Every row comes from one small tree of marks. The marks that hang from a mark follow it in brackets, in the order of their numbers. Every link used is in the known rows. Which tree was each row made from?
Known rows
K479(K699(K646(K331) K912 K917 K969) K765): [ 1.264  1.571 -1.732 -2.822  1.510  1.807  0.029 -1.940 -0.632  0.019
  0.231 -1.627  1.861  0.466 -2.611  4.881  1.340  0.385 -3.716 -0.617
  2.181  3.518  0.526  2.424 -1.116 -1.133  0.250  2.383 -1.223  1.936]
K912(K699(K646(K331) K969) K765 K926): [ 1.356  1.516 -1.420  1.365  0.304  1.395 -0.226 -1.983  2.198 -2.272
  3.847 -1.557  4.269  2.028 -1.787  0.572  0.654  3.689 -1.938  0.782
  0.722  0.372  1.649  0.030 -0.789 -0.867 -1.134  2.723  1.033  1.499]
K912(K153 K699(K917 K969) K926): [ 0.731  0.950 -1.285 -0.484  1.429  0.891 -0.937  1.961  2.157 -0.382
  1.544 -0.667  2.924  0.386 -2.823 -2.007  0.803  2.474  0.159  1.940
 -0.619  2.298  1.314  0.622 -0.635 -1.968 -1.512  3.813  2.122  1.175]
K487(K699(K912(K331) K969) K926): [-1.643 -0.581 -1.244 -0.744  0.658  2.199 -1.025 -0.315 -0.638 -1.384
  0.421 -3.834  2.132 -1.820 -3.128 -0.834  0.439  3.086 -1.147 -1.704
  0.538  3.496  2.085  1.595 -3.385 -2.934  1.087  0.839  0.828  0.614]
K765(K912(K331(K646))): [-1.323 -0.245 -1.014 -0.287 -1.021 -0.182 -0.556  0.709 -0.489 -0.123
  1.695 -3.024 -0.858  1.197 -0.989 -1.582 -1.108  0.614 -0.046 -0.387
 -1.265  0.496  0.658 -0.647 -2.117 -1.498  0.963 -0.920  0.349 -0.876]
K699(K912(K153 K331 K765 K926) K917 K969): [-0.154  0.523 -1.310 -1.030  0.007  0.620 -1.752 -0.730 -1.110 -0.860
  2.377 -2.037  2.404 -0.514 -2.372 -0.887 -0.531  2.899 -1.754  2.048
  0.577  3.348  2.723  0.707 -0.555 -2.353  0.469  1.813  1.625  0.380]
K765(K912(K153 K331(K437) K699(K646))): [-3.353  2.280 -4.045  1.170 -0.394  0.614 -3.069  0.662  1.519  2.388
  3.448 -2.906  1.487  1.090 -2.208 -2.332 -0.612  2.424 -0.723  0.041
 -1.240  1.580  0.254  0.954 -4.018 -3.577  1.366 -0.170  1.799 -0.733]
K895(K331(K437 K646(K153))): [-3.197  0.765  1.890  0.961  1.859 -0.566 -0.523  0.227 -0.239  1.577
 -0.331 -1.650  0.022  1.096 -1.438 -1.569  1.171 -2.553 -1.061 -1.106
 -1.076  2.495  1.648 -2.114 -0.758 -1.497  1.088 -3.707  0.601 -1.000]
K765(K912(K153 K331 K926)): [-0.563  0.899 -1.974  0.628 -0.155 -0.468 -1.570  0.602  1.183  0.374
  2.798 -2.122  1.179  0.790 -1.935 -2.671 -2.225  3.295  0.325  1.582
 -2.476  0.431  0.171 -0.251 -2.195 -2.410  0.131  1.345  2.029 -0.150]
K912(K699(K646(K331) K917)): [ 0.842  1.167 -1.761  0.317  0.626  0.953 -0.783 -0.010  0.875  0.660
  2.677 -1.837  2.116  1.222 -1.787  1.711  1.502  0.999 -1.181 -1.158
  1.329  1.247 -1.061  1.280 -1.177 -1.497 -0.803  1.364 -0.177  0.223]
K912(K153 K926): [ 0.036  0.988 -0.842  0.669  0.728 -0.038 -0.430  0.675  1.226  0.106
  1.058  0.123  1.894  0.412 -1.034 -1.697 -0.838  1.571  0.228  1.855
 -1.617  0.156  0.537 -0.454 -0.552 -1.282 -0.423  1.720  1.722  0.139]
K487(K699(K646)): [-0.557  0.484 -1.590  0.887  0.028  1.193 -1.136 -0.384  0.189 -0.251
  1.020 -0.763  1.776 -0.298 -0.691  0.755  0.670  2.238 -1.313 -1.816
  1.984  1.096 -1.226  1.721 -2.368 -1.289 -0.025  1.187 -0.524  0.174]
K912(K153 K331(K437) K699 K765 K926): [-1.521  1.881 -2.220  2.022  0.067  0.933 -1.595 -0.737  3.433  0.593
  3.114 -2.510  2.961  1.258 -1.866 -5.122 -0.713  2.154 -0.764  3.477
 -2.670  1.182  4.039 -1.471 -2.145 -2.546 -0.899 -0.668  2.884 -0.237]
K912(K699 K926): [ 0.827  0.250 -1.294  1.249  0.672  1.169  0.129  0.120  2.718 -1.020
  0.974 -0.535  1.692  0.473 -0.598 -2.231 -0.120  2.583  0.718  1.907
 -1.472 -0.289  1.357 -0.492 -0.742 -0.933 -1.878  2.680  1.285  1.518]
K765(K912(K153 K699(K646 K969) K926)): [-0.040  1.733 -3.229  0.592  0.384  1.206 -1.711  1.346  1.891 -0.568
  3.179 -1.002  2.976  1.005 -2.297 -0.786 -0.455  5.063 -0.356  0.688
 -0.277  1.178 -0.018  1.153 -2.267 -2.918  0.212  5.211  2.105  0.978]
K479(K765): [ 0.745  0.950  0.161 -0.722  0.355  0.442  0.436 -0.672  0.416 -0.078
 -0.706  0.565 -0.455  0.265 -0.518  0.762 -0.280 -0.493 -1.373  1.470
 -0.915  0.733  0.197  0.676 -0.202  0.084 -0.843  0.420 -0.324  0.326]
K487(K699 K926): [-0.232  0.003 -0.294  0.503  0.495  1.548  0.319  1.043  1.417 -1.081
  0.078 -1.896  1.872 -0.699 -1.912 -1.191  0.756  1.943 -0.391 -1.556
  0.188  1.631  1.137 -0.022 -1.836 -1.902 -0.363  0.541  0.672 -0.316]
K699(K912): [-0.397 -0.512 -0.937 -0.341  0.033  0.785 -0.289 -0.531 -1.485 -0.163
 -0.350 -0.828 -0.185 -0.868  0.236  1.267 -0.107  0.050 -0.521 -0.425
  0.479  0.870  0.593  0.522 -0.366 -1.362  0.979  0.800 -0.376  0.388]
K912(K926): [ 0.719  0.115 -0.273  0.892  0.357  0.157 -0.047 -0.826  1.027 -0.866
  0.244  0.100  0.993  0.282 -0.189 -1.030 -0.541  1.867 -0.172  1.429
 -0.609 -0.530  0.241 -0.701  0.483 -0.028 -0.651  1.492  0.831  1.016]
K479(K699(K646(K153 K331) K912 K917) K765): [ 1.034  1.866 -1.199 -1.501  1.381  1.880  0.772 -1.241  0.353  1.421
  0.678 -1.674  1.860  0.894 -2.749  6.028  1.679 -0.563 -4.127 -1.245
  1.013  3.997 -0.291  1.292 -1.091 -2.206 -0.583  1.062 -0.904  1.093]
K437(K331): [-0.040  0.370  0.477  0.502  0.641 -0.124 -0.667  0.352 -0.617  0.018
  0.306  0.532  0.410 -1.658  0.076  0.008 -0.386 -0.175 -0.508  0.383
 -0.461  1.239  0.987  0.611  0.406 -0.720  0.249  0.432  0.265 -0.335]
K765(K912(K153 K331(K437 K646))): [-3.310  1.282 -1.953  0.268 -0.706 -0.507 -1.818  1.082  0.276  1.991
  1.510 -3.564 -0.023  1.714 -2.135 -3.116 -1.067 -0.351 -0.487  0.282
 -2.327  1.310  1.728 -1.574 -2.704 -2.937  1.948 -2.838  1.432 -1.785]
K912(K331 K699 K926): [ 0.194  0.118 -1.620  1.155  0.569  0.921 -0.699 -0.376  2.234 -0.587
  2.077 -1.897  1.669  0.369 -1.280 -3.678 -0.737  2.641  0.621  2.360
 -2.292  0.249  1.147  0.197 -2.331 -1.030 -1.837  1.733  1.510  1.227]
K699(K646(K153 K331) K917 K969): [ 0.058  1.269  0.298 -0.341  0.811 -0.091 -0.596 -0.326 -0.420  0.876
  2.143 -1.118  2.543  1.266 -3.267  4.796  2.519  0.209 -2.483 -2.748
  1.989  2.297 -2.051  1.095  0.633 -0.919  0.232 -0.219  0.400  0.136]
K487(K699(K646(K153 K331) K917) K926): [-0.009  1.155 -0.373  1.134  1.117  1.503 -0.072  0.838  1.493  0.328
  2.170 -2.974  3.900  1.162 -4.264  3.357  2.682  1.821 -2.610 -4.030
  1.767  3.478 -1.163  0.308 -1.281 -3.214 -0.551 -0.208  0.582 -0.844]
K699(K646(K153 K331(K437)) K912 K917 K969): [-1.739  1.521 -0.925  0.202  0.594  0.641 -1.573 -1.746 -1.255  2.042
  1.082 -2.183  2.305  0.894 -3.356  5.367  2.696 -0.049 -3.558 -2.962
  2.543  3.185 -0.786  0.668  0.765 -2.671  1.952 -1.624  0.423  0.533]
K895(K331): [-0.647 -0.051  1.369 -0.175  1.785 -0.496 -0.602 -0.411 -1.038 -0.060
  0.210 -0.437 -0.172 -0.373 -0.046 -1.565 -0.112 -0.186 -0.027 -0.199
 -0.110  1.187  0.322  0.293 -0.883 -0.114  0.470 -0.624 -0.271 -0.037]
K895(K331(K646(K153))): [-1.628 -0.155  2.217  0.240  2.074 -0.680  0.247  1.135 -0.647  0.533
  0.501 -1.066  0.223  0.928 -1.183 -0.853  0.691 -2.155 -0.435 -1.234
 -1.139  2.343  0.692 -1.222 -1.370 -1.031  0.434 -1.742  0.110 -0.924]

Which tree is each row?
[-1.204  2.079 -2.928  1.974 -0.456  1.065 -1.591 -0.771  2.199  1.169
  2.955 -3.046  1.495  2.300 -1.706  1.067  0.512  1.885 -1.152 -1.464
  0.028 -0.114  0.145 -0.439 -1.705 -2.685  0.750 -0.509  0.846  0.176]
K765(K912(K699(K646(K331(K437)))))
[-2.389  1.052 -1.554 -1.037 -0.371  0.535 -2.470 -1.070 -1.582  1.043
  1.384 -2.690  1.347 -0.530 -2.351 -0.919  0.599  0.390 -2.228  0.919
  1.144  3.992  3.162  0.271 -0.563 -2.659  2.035 -1.948  1.113 -0.716]
K699(K912(K153 K331(K437) K765) K917 K969)
[ 1.011  1.422 -1.717 -0.143 -0.272  1.455  0.024  0.611  2.445 -0.418
  0.908 -0.957 -0.255  1.070 -1.197  0.040 -0.768  1.731 -0.577  1.083
 -1.753  0.885  1.122  0.240 -1.883 -1.944 -1.210  2.173  0.333  0.740]
K479(K765(K912(K699)))
[-0.874  0.465  1.405  0.840  0.756 -0.250  0.346  1.855 -0.362  0.360
  0.368 -0.133  0.886 -0.421 -0.936  0.603  0.658 -1.920 -1.193 -0.713
 -1.573  2.599  1.383 -0.720 -0.095 -1.709  0.173 -0.622  0.654 -1.299]
K437(K331(K646(K153)))
[-1.046  0.825 -1.856 -0.299 -0.263  0.771 -1.738  1.107  0.628  0.572
  3.459 -2.604  1.650  0.933 -3.610  1.328  1.079  3.293 -1.204 -1.848
  1.264  3.353 -1.309  2.114 -2.202 -2.570  0.162  1.375  1.115  0.490]
K765(K912(K331 K699(K646(K153) K917 K969)))
[ 1.442  1.439 -2.007 -1.892  1.830  1.752  0.366  0.380  1.387  0.362
 -0.707 -0.679  1.663 -0.351 -2.017  0.385 -0.296  1.234 -1.845  3.087
 -0.887  3.563  2.437  0.467 -0.993 -2.331 -1.145  4.016  0.719  1.594]
K479(K699(K912(K153 K926) K917) K765)
[ 1.606  1.441 -1.392 -1.633 -0.141  1.443 -0.292  0.959  1.634 -0.792
  0.711 -1.028 -0.003  0.872 -2.742  0.898  0.502  2.304 -0.879  0.581
  0.219  2.322  0.634  1.373 -0.447 -1.819 -1.144  2.547  0.425  1.314]
K479(K765(K912(K699(K917 K969))))
[ 0.584  0.657 -1.726  0.751  0.052  2.187 -1.027  0.097  0.695 -1.117
  1.740 -1.659  3.139 -0.733 -1.531 -0.385  0.073  3.643 -1.729  1.064
  1.106  3.106  2.671 -0.253 -1.220 -4.066 -0.767  2.384  0.925  0.221]
K487(K699(K912(K153 K765 K926) K917))
[-2.927  0.868 -1.762  0.549 -0.048  0.530 -2.374 -1.606 -1.781  2.487
  0.994 -2.479  0.631 -0.424 -2.063  2.519  1.290  0.165 -2.774 -1.573
  1.853  3.510 -0.893  1.269 -0.765 -2.802  2.055 -1.916  0.232 -0.322]
K699(K646(K153) K912(K331(K437)) K917)
[-0.286  0.436 -1.765  0.121  0.266  0.683 -0.842 -1.991 -1.751  0.287
  1.575 -1.671  1.470  0.041 -0.534  3.890  0.359  0.392 -1.936 -1.828
  1.433  0.812 -0.900  1.315 -1.280 -1.873  1.413  0.829 -0.667  0.295]
K699(K646(K331) K912)
[ 0.082 -0.365 -0.463 -1.683  0.173  0.840 -0.721 -0.174 -2.206 -0.402
 -0.592 -0.833  0.297 -1.327 -1.278  2.232  1.143  0.676 -0.949 -0.824
  2.514  2.343  0.401  1.484  0.665 -1.368  1.032  1.242 -0.373  0.910]
K699(K912 K917 K969)
[-2.417  1.372 -1.560  1.307  0.705 -0.354 -2.008 -0.781  1.530  1.679
  1.463 -1.818  1.612  0.645 -1.991 -3.901 -0.964  1.219 -0.457  2.550
 -2.619  0.715  1.466 -0.742 -1.311 -1.736  0.307 -1.566  2.312 -0.123]
K912(K153 K331(K437) K926)
[-0.915  1.929 -2.165 -0.877 -0.298  1.222 -1.803 -0.416  1.798  0.668
  1.006 -2.957 -0.237  1.252 -3.713 -1.345  0.301  2.088 -1.437  1.190
 -0.761  2.576  1.755  1.038 -1.275 -2.158 -0.313 -0.700  1.200  0.932]
K479(K765(K912(K331(K437) K699(K917 K969))))
[ 0.984  1.716 -1.035  2.857  0.399  1.309  0.253 -1.308  3.319 -0.838
  4.353 -1.582  4.282  2.594 -1.886  1.671  0.906  2.557 -2.296  0.184
 -0.474  0.833  0.948 -1.099 -0.916 -2.124 -1.779  1.353  1.591  0.759]
K912(K699(K646(K153 K331)) K765 K926)
[-0.821  0.820 -0.513 -0.125 -0.489 -0.291 -0.963 -0.023  0.078  0.541
  2.611 -1.410  1.294  0.302 -0.912 -2.309 -0.990  0.230 -0.860  1.347
 -1.092  1.728  1.910 -0.096 -1.960 -1.220  0.290 -1.302  1.201 -1.538]
K912(K153 K331 K765)
[-0.086  0.818 -1.640 -0.783  1.243  0.604 -1.704  1.259  1.764  0.139
  2.533 -2.061  2.903  0.343 -3.731 -3.727  0.023  2.847  0.345  2.297
 -1.199  2.552  1.227  1.279 -1.956 -2.141 -1.378  2.620  2.427  0.836]
K912(K153 K331 K699(K917 K969) K926)
[ 1.185  0.405 -0.193 -0.665 -0.253  1.339 -0.047  0.431  1.069 -1.642
  1.392 -0.661  1.558  0.517 -1.293 -0.327  1.449  1.617 -0.790  0.572
  1.583  2.096  2.351  0.205  0.367 -0.694 -1.140  1.314  0.443  0.477]
K912(K699(K917 K969) K765)
[ 0.441  1.657 -1.787 -1.987  0.256  1.306  0.330 -0.338  0.731 -0.728
  0.343 -0.402  0.518  0.933 -1.588  2.450 -0.150  2.380 -2.228 -0.237
  0.749  1.739 -0.059  1.861 -1.677 -0.071  0.385  3.121 -0.677  1.766]
K479(K699(K646 K969) K765(K912))
[-2.634  0.490  0.949  0.498  1.671 -0.450 -0.887 -0.464 -1.040  0.729
 -0.652 -1.744 -0.471  0.918 -0.441 -2.990  0.515 -1.933 -0.408  0.010
 -0.381  1.266  2.105 -1.637 -0.882 -0.616  1.446 -3.209 -0.031 -0.764]
K895(K331(K437 K646))
[-0.422 -0.209 -2.254  0.007  0.411  2.359 -1.094  0.216 -1.242 -0.616
  0.241 -2.637  2.099 -1.862 -1.871  2.186  1.593  3.157 -2.089 -2.649
  3.994  3.917 -0.364  2.046 -1.800 -3.496  1.059  2.651 -0.437 -0.114]
K487(K699(K646 K912 K917) K926)
[-0.490 -0.687 -1.106 -1.169 -0.027  0.586 -1.363 -0.683 -2.147  0.644
  0.450 -2.213 -0.307 -1.066 -0.968  0.355  0.018  0.434 -0.703 -0.132
  1.100  2.379  0.202  1.517 -0.971 -1.724  0.845 -0.114 -0.355  0.112]
K699(K912(K331) K917)
[-1.017 -0.276 -0.977 -0.225  0.341  0.924 -0.311  0.973  0.777  0.119
  1.682 -2.683  0.606  1.022 -1.193 -3.342  0.032 -0.384  0.414  0.651
 -2.040  1.195  1.756 -0.165 -3.405 -1.397 -0.653 -0.130  0.426 -0.226]
K912(K331(K646) K699)
[-1.530  0.208 -1.089 -1.251  0.313  0.578 -1.912 -0.863 -2.734  0.914
  1.613 -1.866  1.360 -0.853 -2.827  3.566  1.420  1.335 -2.474 -2.123
  2.719  4.093 -1.607  2.956 -1.121 -2.124  1.642  0.641  0.058  0.463]
K699(K646(K153) K912(K331) K917 K969)
[ 0.790  0.543 -1.050 -0.730  0.168  1.061 -0.899 -0.190 -0.789 -1.504
  1.314 -0.689  2.781 -0.444 -1.620  0.442  0.065  2.721 -1.912  1.851
  1.685  2.925  2.370  0.085  0.621 -2.453  0.411  2.783  1.433  0.682]
K699(K912(K153 K765 K926) K917 K969)
[-0.061  1.031 -1.422  0.207  0.359  0.860 -1.054 -0.150  2.369 -1.306
  3.505 -1.897  3.570  0.845 -2.457 -4.012 -0.826  3.297 -0.557  3.090
 -2.192  1.892  3.542  0.008 -2.130 -1.871 -1.136  2.050  2.737  0.612]
K912(K153 K331 K699(K969) K765 K926)
[-3.882  1.423 -3.531  0.774  0.591  1.815 -2.859 -0.357 -0.309  1.571
  1.532 -4.159  3.058 -1.362 -3.238 -1.172  0.408  2.298 -2.369 -1.648
  0.467  4.245  1.316  1.486 -4.527 -4.759  2.501 -0.190  1.293 -1.221]
K487(K699(K646 K912(K153 K331(K437))) K926)
[ 1.384  0.470 -0.934  1.711 -0.254  1.480  0.440 -0.530  2.743 -2.089
  2.094 -0.688  1.927  1.018  0.035 -2.087 -0.321  3.068 -0.274  2.553
 -0.641 -0.122  2.663 -1.450 -0.198 -0.944 -1.993  2.116  1.363  0.993]
K912(K699 K765 K926)
[-0.393  0.719 -0.096  0.187  0.238  0.136 -0.732  0.582 -0.639  1.251
  1.176  0.216  1.023  0.280 -1.359  3.347  1.682  0.410 -1.716 -1.817
  2.291  2.205 -2.092  1.360  0.426 -0.886  0.220  0.332  0.082 -0.460]
K699(K646(K153) K917)
[ 0.525 -0.221 -0.143 -1.437 -0.481  1.196 -0.484 -0.945 -2.118 -1.506
  0.299 -0.773  0.581 -1.125 -0.681  2.181  0.911  1.183 -1.921 -0.178
  3.033  2.518  1.933  0.591  1.394 -0.972  1.081  1.068 -0.278  0.525]
K699(K912(K765) K917 K969)
[-1.324  0.408 -1.409 -0.974  1.211  1.987 -0.931  1.736 -0.210 -0.662
  0.013 -2.548  3.323 -1.672 -3.317 -0.108  0.950  2.219 -1.324 -1.835
  0.240  4.103  2.256  0.978 -3.049 -4.148  1.369  2.336  1.394 -0.038]
K487(K699(K912(K153) K969) K926)
[-1.027  0.233 -0.518  1.233 -0.495 -0.228 -0.111  0.876  1.157 -0.293
  2.354 -2.902  0.548  1.847 -2.315 -1.201 -0.971  1.928 -0.394  0.331
 -2.487  0.852  0.409 -1.933 -1.391 -2.336 -0.274 -0.360  1.636 -0.158]
K765(K912(K331(K646(K153)) K926))
[-0.969  0.678 -3.057 -0.273  0.665  0.388 -2.643 -0.803 -1.770  0.928
  2.426 -1.865  2.003 -0.898 -1.725  0.060 -0.546  2.817 -1.570  1.111
  1.214  3.054 -0.792  2.251 -1.926 -2.834  1.107  2.874  0.781  0.222]
K699(K646 K912(K153 K331 K926) K917)
[-1.534  1.494  0.385  1.637  0.466 -0.254 -0.096 -0.958  2.031  2.148
  0.976 -1.510  1.566  2.252 -2.296  1.842  1.348 -1.654 -1.588 -1.270
 -1.714  0.431  0.593 -1.882  0.568 -1.644  0.029 -4.176  1.145 -0.445]
K646(K153 K331(K437))
[-2.830  1.714 -2.624  0.066 -0.079  0.553 -2.439  1.155  2.017  1.729
  2.416 -3.081  1.466  1.175 -3.435 -3.492 -0.456  1.946  0.143  0.479
 -2.626  1.770  2.005  0.154 -3.176 -3.248  0.955 -0.759  2.462 -0.181]
K765(K912(K153 K331(K437) K699(K969)))
[-0.071  0.456 -1.634  0.238  0.895  0.728 -0.753  0.045 -0.140  0.322
  0.646 -0.584  1.850 -0.653 -0.735 -0.316 -0.952  1.762 -0.237  1.545
 -1.121  1.335  1.051 -0.059 -0.791 -2.649  0.454  2.837  1.102  0.506]
K699(K912(K153 K926))
[-2.779  0.927  0.574  1.393 -0.846 -0.028 -0.227 -0.803  0.659  0.770
  1.556 -2.427  0.757  1.694 -1.442 -1.452  0.597 -1.728 -2.202  0.305
 -1.444  1.785  2.854 -2.625 -0.767 -1.539  0.597 -4.933  1.151 -1.683]
K912(K331(K437 K646(K153)) K765)
[-1.131  0.484 -2.631  0.648  0.802  1.422 -1.825 -0.391  0.567  0.274
  2.027 -2.972  2.895 -0.889 -2.229 -2.308 -1.155  3.163 -0.593  0.800
 -1.659  2.533  1.573  0.866 -4.055 -4.041 -0.360  2.152  1.238  0.693]
K487(K699(K912(K153 K331 K926)))
[-1.394 -0.233  0.353 -0.694 -0.534  0.771  0.080 -0.475 -1.746 -0.991
  1.569 -2.725  1.218  0.405 -1.903  0.933  0.497 -0.397 -2.380 -0.609
 -0.151  3.397  2.739 -0.634 -1.608 -2.062  1.362 -1.367  0.525 -0.455]
K699(K912(K331(K646(K153)) K765) K969)
